Known rows, with every step that occurs
lovosi, rabu, migev: [-0.28  0.49  0.04 -0.44  1.13  0.72  3.72  1.08 -2.51  0.95 -1.11  0.78
  2.38  0.15  0.05  0.36  0.17 -0.96 -0.71 -0.71 -0.10 -1.06  0.88 -2.68
  0.53  1.22]
rabu, migev, pekek: [-0.40  0.08 -0.55  1.41  0.12  0.73 -0.51 -0.42 -0.16 -0.10 -1.36  0.42
  0.22  0.46 -0.79 -0.33  0.06 -0.35 -0.19 -0.91  0.97 -0.74  0.32 -3.78
 -0.05 -1.66]
rabu, pazas, pekek: [-1.08 -1.77 -0.32  0.58  0.57 -0.49 -1.23 -0.92  1.87 -0.63  0.18  0.59
 -1.07  0.70 -0.49  0.78  0.35 -0.89 -0.40  0.45  0.92 -0.93 -0.30 -0.22
 -0.99 -3.68]
kipa, pekek, migev, rabu, pazas: [-0.40  1.52 -0.68  1.30  2.23  0.58  2.09  0.98  1.36 -0.36 -1.49  2.24
  0.44  2.13 -1.09  1.47  0.14 -0.44 -1.49  1.23 -2.23 -5.10  1.06 -3.92
  2.54 -3.78]
migev, rabu, pazas, pekek: [-1.52 -2.05 -0.09  1.16  1.74 -0.38  0.71 -0.07  0.27  0.60 -0.10 -0.17
  1.25  1.56  0.16  1.84 -0.18 -0.61 -0.47 -0.03  0.47 -1.58 -0.11 -1.62
 -1.19 -4.46]
kipa, pekek: [ 0.04 -0.32 -0.57  0.51  1.11  0.07  1.51 -0.03  2.21 -1.72 -1.73  0.10
 -1.59  1.21 -0.47 -0.36  0.03 -0.05  0.47  0.80 -0.71 -1.72 -0.06  1.22
  0.65 -1.26]
pekek, lovosi, rabu, migev: [-2.66  1.03  0.01 -1.13  1.40  1.21  5.95  1.69 -2.19 -0.75 -1.82  0.78
  2.32 -0.83  0.39  0.55  0.75 -0.75 -1.20 -0.30 -1.49 -0.81  0.26 -2.58
  1.54  1.60]
migev, rabu, pazas, pekek, lovosi: [-3.83 -1.66 -0.24  0.56  1.85  0.20  2.85  0.36  0.49 -1.10 -0.79 -0.16
  1.37  0.59  0.54  1.95  0.41 -0.43 -0.91  0.57 -0.82 -1.63 -0.81 -1.57
 -0.05 -4.12]
pazas, rabu, migev, pekek, kipa: [-0.48 -0.32  1.19  2.21  2.04  0.51  3.35  0.83 -0.72 -0.58 -2.99  0.37
  0.84  0.75 -1.23  0.00  0.02 -1.32 -0.26 -0.73  1.47 -2.10 -0.37 -3.95
  1.47 -2.19]
nare, rabu: [ 0.34 -1.68  0.10 -0.25  0.32  0.91  0.53 -0.94  0.34  0.49 -1.72 -0.05
  0.61 -0.17  0.16  0.57 -0.03 -0.07  0.00 -0.53 -1.17 -1.19  0.71 -0.69
  0.31  0.62]
pekek, pazas: [-0.26  1.23  0.59 -0.35 -1.23  0.25  2.45 -1.91 -0.73 -0.48 -0.46  0.34
  1.36 -0.13 -0.83  0.33  0.48 -0.56 -1.19  0.79 -0.42 -1.23 -0.14 -0.96
  0.17 -1.25]
migev, pekek, kipa, rabu, pazas: [-0.69 -0.30 -0.37  1.28  1.05 -0.33  1.46 -0.82  1.57 -2.35  1.40  2.01
  0.40  0.30 -0.43  0.24  0.17 -0.35 -1.69  0.88  1.16 -3.32  0.17 -3.08
  0.88 -3.20]
pazas, rabu, migev, pekek: [-0.13 -1.83  0.64  2.06  1.62  0.85  2.04  2.38 -1.18  1.03 -2.42 -0.25
  0.31  1.10 -1.16  0.36 -0.28 -1.23  0.79 -1.16  0.54 -2.03 -0.52 -2.26
 -0.14 -1.43]
nare, pekek, pazas, rabu: [-0.97 -0.60  2.02  0.81  0.60  1.33  5.36 -1.58  2.06 -1.67 -3.43 -0.52
  2.59  0.31 -1.87  0.85  0.11 -2.08 -0.19  0.61 -0.24 -3.40 -0.50  0.61
  0.75 -1.17]
migev, pekek: [-0.71 -0.52 -0.11  0.77 -0.31 -0.10 -0.46 -0.95  0.34 -0.90 -0.71  0.03
 -0.57  0.28 -0.30 -0.41 -0.25  0.30  0.12 -0.52 -0.01 -0.04 -0.33 -1.22
 -0.63 -1.59]
migev, pekek, lovosi: [-3.23 -0.21 -0.07  0.13  0.02  0.46  2.11 -0.19  0.65 -2.45 -1.49 -0.02
 -0.65 -0.76  0.01 -0.29  0.31  0.45 -0.21  0.02 -1.45  0.00 -0.91 -1.13
  0.25 -0.99]
rabu, lovosi: [-1.66  0.93 -0.85 -0.02  1.07  0.25 -1.51  1.88  0.29 -2.02  0.27 -0.38
  0.34 -0.66  0.39  0.11  0.23 -0.34 -0.59  0.36  0.02 -0.04  0.17 -1.40
 -0.05 -0.43]
lovosi, rabu, pazas, pekek: [-1.45 -1.85  0.21 -0.48  1.32 -0.40  2.72 -0.29  0.22 -0.61 -0.19  0.75
  0.59  0.69 -0.03  1.00  0.14 -1.02 -0.80  0.08 -0.19 -1.15 -0.08 -0.34
 -1.03 -2.51]
migev, rabu, kipa, pekek, pazas: [-0.88  0.08 -0.95  0.11  1.16  0.60  2.83 -1.04  0.16 -1.09 -2.38  0.16
  3.10  1.33 -0.45  0.97  0.18 -1.69 -1.59  0.76  0.88 -3.60 -0.30 -1.82
  0.78 -3.48]
lovosi, rabu: [-0.47 -0.11  0.45 -0.97  0.60 -0.02  3.85  0.69 -1.64  0.01 -0.61  0.33
  1.67  0.05  0.48  0.12 -0.19  0.04 -0.41 -0.36 -1.03 -0.38  0.23 -0.02
  0.00  1.32]
rabu, kipa, pekek, lovosi: [-2.59 -0.46 -1.70 -0.70  1.42  0.89  1.32  0.81  2.64 -3.28 -2.29  0.37
 -0.91 -0.33  0.10 -0.35  0.72 -1.31 -0.55  0.60  0.37 -1.32 -0.82  0.66
  1.68 -1.31]
pekek, pazas, rabu, migev: [ 0.23 -0.01  1.25  0.85  0.50  1.10  5.20  0.89 -2.36  1.31 -2.15  0.18
  2.14  0.83 -1.66  1.20  0.51 -2.16 -0.46  0.21  0.13 -3.16 -0.20 -1.99
  0.55 -1.10]
migev, pekek, lovosi, rabu: [-3.68 -0.21  0.26 -0.91  0.50  0.34  5.84  0.53 -1.07 -2.49 -1.82  0.21
  1.02 -0.83  0.49 -0.18  0.13  0.39 -0.54 -0.44 -2.38 -0.27 -0.69 -1.32
  0.30  0.19]
kipa, rabu, migev, pekek, pazas: [-0.13  0.08  0.05  1.17 -0.29  1.15  4.30 -1.75 -1.23 -0.65 -0.41  1.23
  2.63  0.47 -1.27  0.29  0.37 -1.20 -1.70  0.35  0.11 -4.52  0.34 -3.16
  0.75 -2.20]
pazas, pekek: [-0.69 -2.02  0.65  0.56  0.49 -0.38  0.12 -1.69  0.92 -0.93 -0.69 -0.50
 -0.62  0.69 -0.10  0.02  0.00 -0.34 -0.07 -0.14  0.32 -0.48 -0.54  1.36
 -0.51 -2.49]
nare, pekek, migev: [-0.67  1.78  0.93  0.64  0.35  1.60  0.96 -2.47  3.40 -2.21 -2.55  1.66
  0.95 -0.03 -1.41 -0.13  0.25 -0.84 -1.32  0.13 -0.97 -3.00  1.29 -2.03
  3.02 -0.56]
nare, pekek, migev, rabu, pazas: [-1.35  1.60  0.26  1.23  1.44  1.47  1.36 -1.19  2.87 -0.68 -1.72  1.93
  3.20  0.90 -1.16  1.67  0.04 -1.16 -1.86  0.59 -0.94 -4.23  1.55 -4.88
  2.48 -2.58]
pazas, pekek, lovosi: [-3.14 -1.51  0.45 -0.12  0.58  0.09  2.76 -0.97  1.20 -2.61 -1.60 -0.55
 -1.02 -0.38  0.24  0.22  0.56 -0.30 -0.37  0.21 -1.05 -0.47 -1.22  1.37
  0.48 -2.03]

Rows
[-0.75  0.00 -0.67  0.57  1.20 -0.18  0.54  1.13 -0.61  1.42  0.76  0.27
  2.17  0.88  0.18  1.85 -0.17 -0.18 -0.67  0.31  0.10 -1.31  0.33 -3.01
 -0.66 -2.09] -> migev, rabu, pazas
[-0.64 -0.18  1.62  1.37  1.08  2.07  5.42 -1.37  1.58 -0.74 -4.02 -0.03
  3.29  0.69 -2.27  1.00  0.47 -2.93 -0.65  0.27  0.51 -3.94  0.16 -1.80
  1.46 -1.04] -> nare, pekek, pazas, rabu, migev
[ 0.20  0.77 -0.91  0.01  1.41  0.96 -0.58  0.03  2.16 -1.61 -2.31  2.30
 -0.95  0.82 -1.11 -0.51  0.49 -1.72 -1.24  0.43  0.11 -3.55  0.56 -1.58
  3.01 -2.06] -> rabu, kipa, pekek, migev
[-3.00  0.52 -0.64  0.65  0.36  1.15  1.94  0.17  0.03 -1.60 -1.94  0.38
  0.23 -0.53 -0.42 -0.15  0.63 -0.28 -0.57 -0.45 -0.71 -0.53 -0.16 -3.71
  1.09 -1.23] -> rabu, migev, pekek, lovosi
[-1.03  1.49  1.13  1.24  1.41  1.62  2.81 -1.54  1.98 -0.96 -2.97  1.02
  3.45  0.72 -0.86  0.88 -0.26 -0.77 -1.39 -0.16 -1.53 -3.67  1.27 -3.40
  2.92 -1.29] -> nare, pekek, migev, rabu
[-0.93 -1.06  0.53  0.65  1.82  0.58 -0.13 -0.39 -0.92  0.51 -1.59  1.05
  2.38  1.29  0.01  0.99 -0.05 -1.67 -1.69 -1.03  0.92 -3.23  0.08 -2.73
  1.73 -4.11] -> pazas, pekek, migev, rabu, kipa
[-0.72  1.47  0.08  1.52  0.67  0.36  0.87 -1.65  0.26 -1.65 -2.09  1.15
  0.75  0.09 -0.65 -0.68  0.35 -0.72 -1.43 -0.60  1.82 -0.99  0.54 -5.54
  1.59 -2.51] -> rabu, migev, pekek, kipa
[-0.92 -0.33  1.19  0.84  0.96 -0.63  1.35 -2.81  1.54 -2.58 -1.41  0.12
 -0.21  0.26 -0.04 -0.28  0.28 -0.50 -1.04  0.23  1.46 -0.75 -0.36 -0.23
  1.16 -3.16] -> pazas, pekek, kipa
[-0.09  1.77  0.86  0.63  1.16  0.59  2.59  0.22 -1.79  1.27 -1.03  1.12
  2.42  1.02 -0.21  1.03 -0.21  0.20 -1.32 -0.24 -2.00 -2.84  0.75 -3.20
  2.29 -1.30] -> pekek, migev, rabu
[-3.77  0.32  0.79 -1.11  1.28  1.55  6.61 -0.86  2.14 -3.83 -3.17  0.10
  2.62 -1.26  0.20  0.19  0.39 -0.72 -0.79  0.13 -1.85 -0.96  0.06 -0.10
  1.73  1.56] -> nare, pekek, lovosi, rabu
[ 0.02 -2.90 -0.39  0.59  2.54  0.48  1.29  2.68  1.53 -0.60 -2.59 -0.33
 -1.05  1.44 -0.64  0.21 -0.20 -2.24  0.98  0.12  1.41 -2.84 -1.08  2.22
  0.55 -1.45] -> pazas, rabu, kipa, pekek
[-0.61 -3.53 -0.03  0.34  0.97  0.39 -0.35 -2.08  2.19 -0.11 -1.45  0.50
 -0.52  0.64 -0.45  1.40  0.26 -0.83 -0.27 -0.18 -0.39 -1.95  0.47 -0.67
 -0.55 -3.01] -> nare, rabu, pazas, pekek
[ 0.02 -1.34 -0.41  1.62  0.79  1.01  2.07  0.17 -0.59 -0.15  0.12  0.97
  0.99  0.77 -0.44 -0.08 -0.12 -0.55 -0.55 -0.56  0.41 -3.25  0.34 -2.31
  0.41 -1.09] -> kipa, rabu, migev, pekek
[-1.65 -0.41  0.40  1.22  2.22 -0.72  1.95 -1.28  0.89 -0.85 -0.87  0.36
  1.90  1.15  0.23  1.61  0.11 -0.74 -1.71  0.44  1.49 -1.98 -0.12 -3.28
  0.41 -5.34] -> migev, rabu, pazas, pekek, kipa
[-0.39  1.60 -0.03  0.71  1.12  0.43  0.93  0.95 -0.83  1.57  0.15  2.17
  2.10  1.16 -0.59  1.84  0.07 -0.29 -1.73  0.57 -1.50 -3.40  1.18 -4.98
  1.70 -2.51] -> pekek, migev, rabu, pazas
[-1.24 -0.41  0.34  0.79  1.12 -0.70  0.14 -2.18  2.48 -2.09 -0.45  1.20
 -0.53  0.45 -0.36  0.50  0.60 -1.07 -1.50  0.77  1.71 -1.11 -0.03 -1.84
  0.56 -4.65] -> rabu, pazas, pekek, kipa
[-0.24 -1.63  0.58  0.46  0.86  0.92 -0.08 -2.22  2.02 -0.10 -2.05  2.31
 -0.46  0.85 -1.16  1.35  0.57 -1.00 -1.46 -0.05 -1.92 -4.10  1.26 -2.68
  1.73 -3.37] -> nare, rabu, pazas, pekek, migev
[ 0.38 -1.12 -0.70  0.34  0.69  0.15  0.95  1.03  0.72  0.13  2.45  1.44
  0.41  0.48 -0.03  1.14  0.12 -0.59 -0.73  0.97  0.35 -2.97  0.34 -0.20
  0.01 -0.52] -> kipa, rabu, pazas
[-2.70  2.27  0.13  1.22  2.67  1.88  1.06  0.37  2.23 -2.85 -2.92  0.64
  3.87 -0.07 -0.40  0.97 -0.02 -0.91 -2.10  0.21 -1.50 -3.84  1.43 -4.68
  2.93 -1.76] -> nare, pekek, migev, rabu, lovosi
[-2.81  0.39  0.35 -1.81  0.92  0.43  6.17  1.02 -1.57 -1.70 -1.07  0.27
  1.44 -1.14  0.78  0.41  0.39  0.03 -0.78  0.03 -2.39 -0.19 -0.39 -0.27
  0.94  1.67] -> pekek, lovosi, rabu
[-0.76 -0.10 -0.29 -0.99  0.82 -0.09  2.53  1.25 -0.80  0.26  0.64  1.34
  1.29  0.05  0.04  0.94  0.12 -0.64 -0.75  0.43 -0.31 -0.62  0.55 -1.82
 -0.63 -0.02] -> lovosi, rabu, pazas
[ 0.03 -1.62 -0.73 -0.17  0.45  0.75 -0.93 -0.39  1.30  0.75 -0.56  0.96
  0.15  0.09 -0.26  1.31  0.32 -0.48 -0.44  0.16 -0.70 -1.64  1.10 -2.33
 -0.09 -0.67] -> nare, rabu, pazas
[-3.69 -2.42 -0.03 -1.74  1.41  0.43  3.77  0.04 -0.43 -2.50 -1.88  0.25
  1.46 -0.72  0.99  0.19  0.60 -1.76 -1.08 -0.74  0.52 -0.42 -1.10  0.69
  0.47 -1.03] -> pazas, pekek, lovosi, rabu, kipa
[-2.59 -1.26  0.54  1.29  1.61  1.29  4.81  2.50 -0.94 -0.75 -3.06 -0.22
  0.14  0.19 -0.91  0.47  0.31 -0.97  0.46 -0.63 -0.79 -2.00 -1.04 -2.19
  0.84 -1.00] -> pazas, rabu, migev, pekek, lovosi
[ 0.19 -2.69  0.22  0.04  1.44  0.38 -0.29  2.68 -0.70  1.06 -0.90 -0.35
  0.70  0.29 -0.24  0.47 -0.15 -2.08  0.59 -0.70  2.25 -1.04 -0.97  0.77
 -0.10 -0.13] -> pazas, rabu, kipa
[-1.19  1.33  0.50  0.58  1.41  0.38  4.51 -0.95 -1.33 -1.44 -2.44  1.35
  2.37  0.05 -0.22 -0.40  0.18 -0.74 -1.94 -0.84  0.71 -1.22  0.75 -5.74
  1.67 -1.21] -> lovosi, rabu, migev, pekek, kipa
[-0.31  1.06 -0.03  0.25 -0.01  0.30  3.82 -1.84  1.46 -2.16 -2.13  0.49
 -0.13  0.88 -1.34  0.00  0.50 -0.62 -1.03  1.68 -1.40 -2.95 -0.19  0.20
  1.06 -2.48] -> kipa, pekek, pazas
[-1.63  2.55 -0.24  0.66  2.21  0.89  0.65  2.58 -1.51 -0.61 -0.71  0.74
  2.92  0.22  0.17  1.22  0.00 -0.06 -1.88  0.03 -2.04 -2.96  0.96 -4.84
  2.17 -1.67] -> pekek, migev, rabu, lovosi
[ 0.00 -1.16  0.99  1.51  2.10  0.47  3.65 -1.68  0.36 -1.77 -0.63  1.01
  1.25  0.95 -0.23  0.09  0.44 -1.39 -1.80  0.01  1.96 -3.89  0.27 -1.40
  2.27 -2.91] -> pazas, pekek, kipa, rabu, migev
[-2.10 -0.96  0.38  0.94  2.91  0.00  1.98 -0.07  1.32 -4.48  0.05  0.21
  0.95 -0.06  0.57  0.16  0.34 -0.87 -1.94  0.84  1.02 -3.46 -0.16 -0.27
  1.66 -3.24] -> pazas, pekek, kipa, rabu, lovosi
[-1.16  1.21  0.55 -0.07 -0.44  0.81  5.74 -1.60 -2.68 -0.48 -2.18  1.07
  3.45  0.18 -1.19  0.24  0.39 -1.16 -1.83 -0.32 -0.57 -2.34  0.50 -5.01
  0.16 -1.59] -> lovosi, rabu, migev, pekek, pazas
[-3.61 -1.52  1.02 -1.11  1.35  0.22  6.25 -0.14 -0.37 -2.53 -2.02 -0.20
  0.81 -0.47  0.69  0.37  0.39 -0.38 -0.68 -0.27 -1.93 -0.55 -1.00  1.06
  0.62 -0.67] -> pazas, pekek, lovosi, rabu
[-0.94 -1.98  0.43  0.49  1.51  0.16  0.78 -3.42  2.77 -1.59 -2.13  1.06
  0.07  0.25 -0.29  1.16  0.58 -0.98 -1.35  0.15  0.64 -2.30  0.63 -2.56
  1.02 -3.96] -> nare, rabu, pazas, pekek, kipa
[ 0.24 -2.41 -0.89 -0.91  0.34  1.04 -2.22 -0.95  0.42  0.74 -1.71  0.30
  1.34 -0.49  0.40  0.45  0.13 -1.27 -0.37 -1.14  1.23 -1.02  0.63 -1.28
  0.47  0.22] -> nare, rabu, kipa
[-0.28 -0.97 -1.54 -0.10  1.12  0.35 -1.05  0.18  2.43 -1.68 -1.70  0.52
 -0.89  0.73 -0.18 -0.48  0.20 -1.50 -0.11  0.34  1.79 -1.35 -0.21  0.63
  0.75 -1.59] -> rabu, kipa, pekek
[-2.19  0.72 -0.71  0.53  2.19  0.26  0.04  2.88 -1.57 -0.71 -0.14 -0.94
  2.93  0.04  0.92  1.18 -0.28  0.05 -0.79 -0.06 -0.55 -0.97  0.17 -2.79
 -0.12 -1.33] -> migev, rabu, lovosi
[-0.06 -0.50  1.65  0.27  0.24  0.25  5.15  0.38 -1.64  0.47 -1.47 -0.32
  1.41  0.49 -1.21  1.01  0.18 -1.33 -0.03  0.51 -0.93 -2.57 -0.96  0.71
  0.00 -1.00] -> pekek, pazas, rabu
[-1.28  1.48  0.82  0.82  1.07  0.86  1.74 -3.43  4.04 -3.61 -2.58  0.41
  1.70 -0.49 -0.56 -0.48  0.26 -0.94 -1.34  0.43  1.62 -1.20  0.62 -1.67
  2.34 -1.03] -> nare, pekek, kipa
[ 0.89 -0.65 -0.32  0.95  1.10  1.17  2.47  1.04 -0.98  0.64  0.67  0.94
  1.50  0.68 -0.21  0.51  0.17 -0.82 -0.65 -0.13  0.43 -3.08  0.74 -1.17
  1.02  0.59] -> kipa, rabu, migev
[-2.17  0.58 -0.37  1.24  2.12  0.27  1.59  0.51  0.91 -4.46  0.28  0.70
  1.09 -0.58  0.46 -0.42  0.02 -0.14 -2.02  0.42  0.66 -2.99  0.02 -3.02
  1.44 -2.43] -> migev, pekek, kipa, rabu, lovosi
[-2.90  0.18 -0.17 -1.15  1.87  0.62  7.49  1.30  0.84 -3.29 -2.90  0.34
 -0.06 -0.11  0.30 -0.04  0.48 -0.09 -0.44  0.83 -3.23 -1.92 -0.56  0.91
  1.75  0.40] -> kipa, pekek, lovosi, rabu
[-2.58  0.65 -0.53 -0.46  2.28  1.38  7.37  1.52  0.32 -2.40 -3.60  0.96
  0.81  0.26 -0.15  0.23  0.80 -0.94 -0.96  0.51 -2.55 -2.42  0.24 -1.68
  2.33  0.20] -> kipa, pekek, lovosi, rabu, migev
[-1.03 -0.10 -0.10  0.31  0.74  0.72  3.27  0.26 -1.95 -0.11 -1.76  0.66
  1.84  0.36 -0.30 -0.09 -0.09 -0.64 -0.51 -1.17 -0.15 -0.96  0.59 -3.90
  0.04 -0.43] -> lovosi, rabu, migev, pekek
[-0.59 -1.19 -0.99 -1.09  1.85  0.46  2.59  0.88  0.56 -1.61 -2.09  0.71
  0.83  0.67  0.25 -0.28  0.05 -1.64 -0.52  0.01  0.59 -1.85 -0.06  0.46
  0.85 -0.36] -> lovosi, rabu, kipa, pekek
[-1.28  1.23  0.92  0.21 -0.74  1.29  2.64 -4.28  3.03 -2.63 -2.37  0.24
  2.62 -0.40 -1.37  0.19  0.46 -1.34 -1.46  0.94  0.09 -2.18  0.39 -0.68
  0.97 -1.32] -> nare, pekek, pazas
